Known rows, with every step that occurs:
e > r > g: [ 56 -36  17   4   3  -3  -8   3   5   6  -5   1   4  10  10  10   4   5
   4  12   6  14  -5   1   1   3  13  11  10 -14  10  -1  -6   2   4 -34
 -14   3   9   9  14  -6   5  20   7  -6   4  -9]
s > v > h > r > g: [ 42 -66 -14  16  -5   4   0  -1  -9 -10  -8   2   9   6 -11  40   8  -5
  30   7 -18 -10   4  18  -4   5  -9 -16  11   3  10 -14  14   5   8 -12
 -13  34  14  -6  -6   7  -4 -14 -29   5   0   9]
g > r > e > v > w: [-29  23 -20   2  -5  11  -1   0  13   9  -3  -7   7  -9  10 -42   8 -13
 -15  -9   0  -4  -8  -5  22   4  18  -9  11   3  -1  16   4  14  -2   4
   5 -28   6  -1 -15  -7  10   5  11  10   2   3]
h > v: [ 19  30   9   1 -11  -5   7   0  -8 -13   6   6   3   0  -4   9  -6   4
  26 -10  13  -6   2  -9  -1  -2  -2   0  -6   5 -12  -4 -10 -15   5   1
  -4  26  14 -10   7   4  -1   1  -8 -11  -2  -9]
n > v > s: [ -6 -11  20   0   8   4  -4  -9   7  -3  -3   0   9  -8  -6 -10 -11   2
  -9   9  16   9 -10   7  21   3   6 -14 -18  -3  11  -2   1  -9  -7  20
  -8   2  -1 -14  -8  -9  -6   4  -5  20   1  -2]
w > v > z: [ -4  13 -13   7 -14  -2   7  -1   4  -1   5   3 -10  -8   2 -15  -3 -13
 -23  -3   1  -2   7  26  -5  -4   5 -10  10   0 -12   3  -2   1   7  16
   4   6   3  19   3   4  10   2  29  -3  -4  -4]
c > v > z: [-32  16   3   7  15 -10   4   0  24   8   4   7   5 -14  -2   5  -2   4
   1   5  -1   0   6  23   1   2  -8  -3  15   3  -9   9  -3   4   0  19
  -1  26 -14  10   5  -7   6  21  25  -2  11   3]
n > v: [ 13  10   6   2   2   8   0  -3  -1   2   7   6  14  -6 -13 -18 -12   5
 -27  14  15   8 -13  -3   1   0   3   5 -13  -1   8   0   6 -12  -1  -1
 -11   6   8 -15  -3 -10  -7   6  12   1  -1  -1]
g > r > e > v > a: [-44  38  -4   1   0  10  -4  -5   0   4   5  -6   6  -4   9 -45  10 -18
  46 -12  18  -9  -7  -7   6   4  23  -4 -13   8  -4   8   3  13  -2   7
   7 -42  -6  -2  -8  -9   8  16   8 -21   8   3]
j > h > r > e > v: [-41  22   3 -23   7   5  -4   7 -25   8  19  -2  10   9 -17 -25   3  11
 -12  -5 -11 -10   0 -30  14  -2   1 -21 -15  -5   6  -1  -4 -15  25  -9
  16 -20  -1   5  -2   3  -4 -65 -37  11 -14  16]
r > h: [ -9   2   0 -13   5  -3   3   0   8   0   2  -1  -9  -4  -4  -5  -8   0
  -2   7  13  -2  -4 -13  12   2   1   8  -5 -19   2 -11  -4  -8 -12  -7
 -13  -5  -7  -4 -12   7 -11  21  30 -12   5  -7]
j > h > v > c: [ 13  32  18 -29  -5  -4   0  -9 -27 -12   4  -1  -5   5 -14  13  -3   2
  13 -10  12  -6  12  -8 -13 -12  -7 -12 -38   0   1  -5   3 -14   5  11
  15  24   6  -9  16   8  -2 -22 -38  -3  -3   8]
e > r > h > v > n: [ -9 -23  -2  -5   5   0  -3   2 -13   0 -15  -7 -12  15   6  20   3   3
  19 -12  -4   2  -3  -7  -2   2  -7   7  19   0  -3  -1  -2  10 -12  -5
   5 -45 -35 -10  17   0  -7  21   0  -4 -10  -5]
j > h > v > n: [ -1  24  -2 -21  -5  -7  -1  -3 -11  -9  -2  -4  -8  -3  -9  10 -11  -3
  12 -18  16  -6   6  -8  -2  -9 -14 -13   8   4  -1  -9  -1 -18  14  14
  14  -4  -4  -5  30   5  -1   7 -40  -8  -8  11]
h > r > g: [ 33 -17  16   9   6  -5   1   1  -4  -4  11   5   6  10  -7   4   4   2
  -3  18   3  -5   1  -2   5   0  -8   9   6  -3  14 -10  -7  -2   1 -20
 -16  41  17  14  -7   3  -2   9   3 -11   2  -6]
e > r: [ 10 -25  11   0   5  -3  -9   2 -10   9  -5   5  10   2  18   8   1  11
  -3   1  -3  12  -5   2   3   2   1   7   3  -7   1   3 -10  -1   5 -13
   1  -1  -4   4   9  -7   5  26  11  -6   1 -14]
n > v > e > r > g: [ 62 -53   4  14  11  10  -8   1  16   7  -5  -3   6  12   3   4   3  -1
 -56  33  -7  22 -10  -4 -21   5  11  25   5   0  23   1  12  15  -8 -24
 -11 -22   4  -3   6 -15  -3 -21  -5  17  -2   4]
w > v > n: [-13   9 -13   7 -17  -3   6  -1  10   6  -4  -3 -16 -14   8 -21  -5 -10
   9 -13  17  -2   3  26  -4  -4   4   7  12   5 -11   2   2   3  10  14
   6 -17  -1  20   7   5  12  43  21 -13  -5   4]
n > v > w: [ -8   7  -7  12   3   9   0  -8  -4   5  -5   3   9 -12  -8 -15  -6  -1
 -58  19   1  17  -9   9  15   0   3   3   5  -4  10   5  15  -1 -10   7
  -4  13  16 -13  -4 -10   0  20  10  15   4   0]
c > v > w: [-44  17  -5  12   8 -12   4  -2  27  12  -4   5   1 -22   2  10  -4   6
   9   7  -2   8   4  24  13   4  -1   8  13  -2 -10  18  11   7  -7  12
  -3  32   5   8  -3  -4  10  43  22   5  20   1]
h > v > w: [  1  26  -8  10  -9  -3   6  -3  -6 -11  -9   3  -4  -2   1  14  -2  -2
  -5  -4   2   6   3   5  11  -5  -2  -1  10   3  -6   1   4  -2  -3   6
   0  28  22  -8   4   5   3  15 -12   2   5 -10]
r > h > v > z: [ -4  18 -10  -5   4  -1   8   0   2 -16  -1  -3 -13  10 -13  10  -5  -7
 -15   0  -2  -7   6 -10   1  -1  -8 -13  11  -7  -5  -9  -6  -4 -12   9
  -3   1 -15 -13  -1   9 -12 -16  10  -2  -3  -8]
h > r > e: [-25 -15  -1  -8   9   8   2   6 -16  -4  14   5  14   1  -8  -5   6  11
  -4   3  -3  -5  -2 -15  23   1  -8  -3  -2  -2  -6 -11 -12  -8   9 -15
  -3  12  -1  11  -8   7  -7 -10  12  -7   0  -4]
h > r: [-12  -6  12  11   5  -7   3   1 -20  -3  11   8  12  -1   1   1   1  10
 -12   7  -6  -7   0   4   6  -1 -20   2  -2   5   5  -5 -10  -9   2  -1
  -2  39   6   7 -12  -1   1   8   8  -9   2  -9]
z > v: [ 10  56   4  -3  -8 -10   0   5  14   2  -1  14  -5  -3   1 -14 -12   7
  -5 -16  15   5  -3   7  -2  -6  -2   0   3  -5  -8  13  -4 -17   3   9
   5  11  10   5  -4   3   1  18   7  -1   9   6]
r > g: [ 52   1  11   5  -4  -3   3  -1  12  -5   4   3  -3   0  -5   2  -5  -4
  12  10  24   4  -1  -4   5  -2  11   9   3 -10   6 -11  -5 -10   5 -23
 -19  23  22   8   5   4  -1  21   4 -13   5  -8]
w > v > h: [ 16   5 -20  12 -16  -3   4   1  -2   4 -10   1 -11 -12   2 -12  -5 -13
  45 -10 -13  -8   6  20  -3  -2   4  -8  -9   6 -11   2   5   3   9  19
   4  -8  14  12   5   7   7  10   6   6  -1   3]
e > v > h > r: [-12  21  -9  32   5  -4   2   4 -28   8  -2   0  13   9   0 -16   6   6
  32  -9 -42 -11   3   3  -6   3 -13 -15  -2  20  17   7   3   6   4  12
   7   8   9   0  -9  -7   3 -28 -27  16  -6   5]
j > h > v: [ 16  30   9 -28 -11  -8  -1  -1 -13  -8   6   4  -2  -1 -10  11 -13   4
  14  -9  15  -8   5 -20   2  -8  -9 -15 -15  -6  -6  -7  -7 -29  16   2
   6  15  12 -10  18   7  -2 -21 -38  -6  -6   3]

Rows:
[-41  22   5  11   2   9   3   8 -17   6  16  -1  14  10  -8 -27   9  13
   5  -7 -15  -7  -3 -17  11   3   5  -8  -5   7   0   2  -5   1  12 -12
   2 -10   2   7 -15   0  -1 -37  -6   6 -10   5] => h > r > e > v
[-58  15  -4  14   9  10   2   4 -16   8   9  -9   8   6  -8 -31  11   7
   1 -14 -11  -5  -2  -5   8   3  -2  -4  15  10   6   5   2   6  10  -1
  13 -28 -17  13  -5  -3   0 -13 -10   3 -11  11] => h > r > e > v > n
[  2   9  21   2  -8  -6   1  -7   5 -15  -3  -2  -2  -1  -2  21  -8   4
  47 -12  12  -1   2   2  17  -1  -1 -18 -12   6  -4  -6 -14 -14   0  18
  -3  23   6  -9   0   5  -4  -8 -26   8   3 -10] => h > v > s
[ -1  18   7   1 -20  -1   4  -7 -10   1   4   1 -11 -11   4 -17   2  -7
   6  -4   9  -1   6  24 -15  -6  12   6 -30   4 -10   9   7   7   1  11
   6   4  14  15  -3   4  10  20  27  -4   1   1] => w > v > c
[ 13   6   4 -20  -6  -2   3  -7  -6 -12   0  -5 -10   5   2  -2   8 -14
  24  -8  19 -26   1 -14 -14   1  -7  -1 -26   7  -4   1  -1  15 -26  11
  -3  -3 -12 -22 -10   2  -5   4  20  -7   8  -8] => g > r > h > v > c
[ 14  31  17   2  -8   0   7  -9 -16 -14   0   1  -2  -1  -3  13   2   2
  25  -9  11  -2   8   0 -17  -5  -2   2 -27  12  -4   1   2  -4  -6  13
   4  34  11  -9   4   4   1   5  -5  -8   2  -6] => h > v > c
[ -1   4 -20 -10  -5  -2   5  -4   9  -8  -9  -4 -10  -3   6  -7   2 -19
  -5  -5   9 -19  -4  -7  16   3  -8  -6  13   1  -6   1  -2  12 -25  10
  -7  -4  -1 -20 -12   4  -4  20  19   3  11  -8] => g > r > h > v > w
[ -6 -33 -13   0 -14   9   0  -3  21 -11  -3  -1   0 -14   5  33  -4  -2
 -24   5   1   3   1  23 -19   1  -3  10   4   0  -4 -10  15  -7   5   1
  -1  23   7  -8 -16   3   3  -2  -5 -12   5   2] => s > v > e
[  5 -18  -4 -21   0  10   0   2   8  -2   5   2   8 -13   8 -23   5 -11
  13  -8  26 -12  -9 -15  19   3   7  -3  -3   1 -10  -8 -16  -4   7  -2
  -6 -13  -3   1  -4  -2   2  17  28 -11   6  -9] => g > r > e
[-10 -46 -16  -5  17  -2  -4   4  14   8  -8  -7 -10   6  15  10   2   3
 -36  16 -20  11  -3  -5  -8   4  -2  25   5 -13   8  -5   1  12 -18 -10
   2 -34 -23   0 -11  -2  -6  -8  15   4   3  -7] => v > e > r > h
[ 46 -84   0   7 -10  10  -8   0  26  -3 -10  -4   0   5  10  50   7  -4
 -21  16  -5  16   0  18 -21   6   8  19  17  -8   4  -7  16  13   5 -28
  -8   5   2  -2  -2  -3   5 -10 -15  -3   0   6] => s > v > e > r > g
[ 13 -14   5  -8   4  -4  -1   5 -12  -1  -5   0  -6  18   8  20   1   6
  19  -3  -7   1  -2 -25   2   3  -2   4   1  -9 -10  -2  -8   3 -11 -15
  -4 -19 -19 -15   5   1 -11  -7   6   0  -2 -11] => e > r > h > v
[ 24 -43   2  17  18 -11  -4   5  43  17  -4   0  -3   3  11  31   8   6
  16  22 -12  16   5  11 -19   8   7  35  14   1   2  12   8  28  -6 -15
  -9  -7  -5  16   7  -7  10   6   5   9  12   5] => c > v > e > r > g
[-25 -21   0 -37  13   3  -4   4 -25  -1  16   3   9   2 -18  -5  -1  12
 -17   4  -3  -6   1 -26  26  -7  -8 -17 -11  -9   1 -12 -13 -20  17 -12
  10   6  -4  11   3   8  -7 -41 -20   0  -7  10] => j > h > r > e
[-12 -25 -30  -1   0   8   5   9 -23   2   4   2  -2  -4  -8 -14   8  -6
  34  -8 -26 -12   7   2  15  -1   0 -18  -7  12 -15  -2  -1  14  14   8
   8 -23   0  22   0  11   3 -32   7  15  -8   8] => w > v > h > r > e
[-40  33 -12   8   3  15   1   4   5   8  -1 -10  -2  -2  -5 -33   4  -1
  15 -22   9   4  -4  -4   7   2  15  -3  13   3  -1   1   4   2  13  -2
   9 -42 -12   6   3  -1   3   0  -5  -5 -10  11] => r > e > v > n
[-20  49  -1  23   0   2   1  -1   3   6   6  -3   4   0   1 -26   0  -5
 -27  -4 -14   5   2  14  -6   0   4 -15  12   2  10   6  -1  -2   4  14
   6   4   0   2  -3 -11   4 -10   2   1  -5   0] => e > v > z
[ 61 -32   1 -18  -1  -6  -9   2   7  -2  -3  -6 -11  18   0  33   0  -4
  -9  10  -4  10   7 -17 -19  -5  -1   8   4  -3   9  -6   0   0   8 -20
   6 -19   7   1  26   3   0 -50 -58  10  -7   8] => j > h > v > e > r > g
[  3   6  -4   6  11  11   1  -5  -3   0   6   3  12  -5 -12 -21  -7  -6
 -70  16  -1   9  -8   7   0  -1  -5 -11   7  -2  15   0   4  -3  -5  14
  -3   9  -3 -11   2 -13  -6  -5  19   6  -4   1] => n > v > z
[ 20 -17  -1  11   0  -1  -3   3   0  -3  -5  -2   0  11  19  26   4   6
  -5  -3 -20   9   3  -3 -20   0  -4  15   2  13  -4   0  -3   9  -2  -7
   7  -6  -2  -6  10  -5   3 -20 -22   5  -4  -8] => h > v > e > r
[ -3  18   7 -12  -4  -1   5  -6 -11 -16  -2  -5 -15   7 -11  11   0  -1
  16  -3   9  -8   6 -13 -11  -2  -1   4 -27  -3  -6  -3   4   1 -20   5
  -2   8  -7 -18  -7  10 -13  -6   9  -5   3  -3] => r > h > v > c
[ -7  -5 -15  -8   7  -6  -5  11  23  10 -17   1 -18  12  15   1  -5   7
 -40  -1 -15  12  -2   2 -16   2  -2  18  11 -13   2  16   3  11 -19   1
  13 -44 -23   3 -10  -1  -7  -7  11  14   5   8] => z > v > e > r > h
[-18 -31   0  11  14  -9  -6   6  30  20  -4   3   5  -7  22  26   7  13
   5  11 -21  13   3  15 -17   6  -2  30   6   9  -4  17   4  21  -6   2
   5  -3 -17  12   3 -11  11  13  11   6   9   4] => c > v > e > r
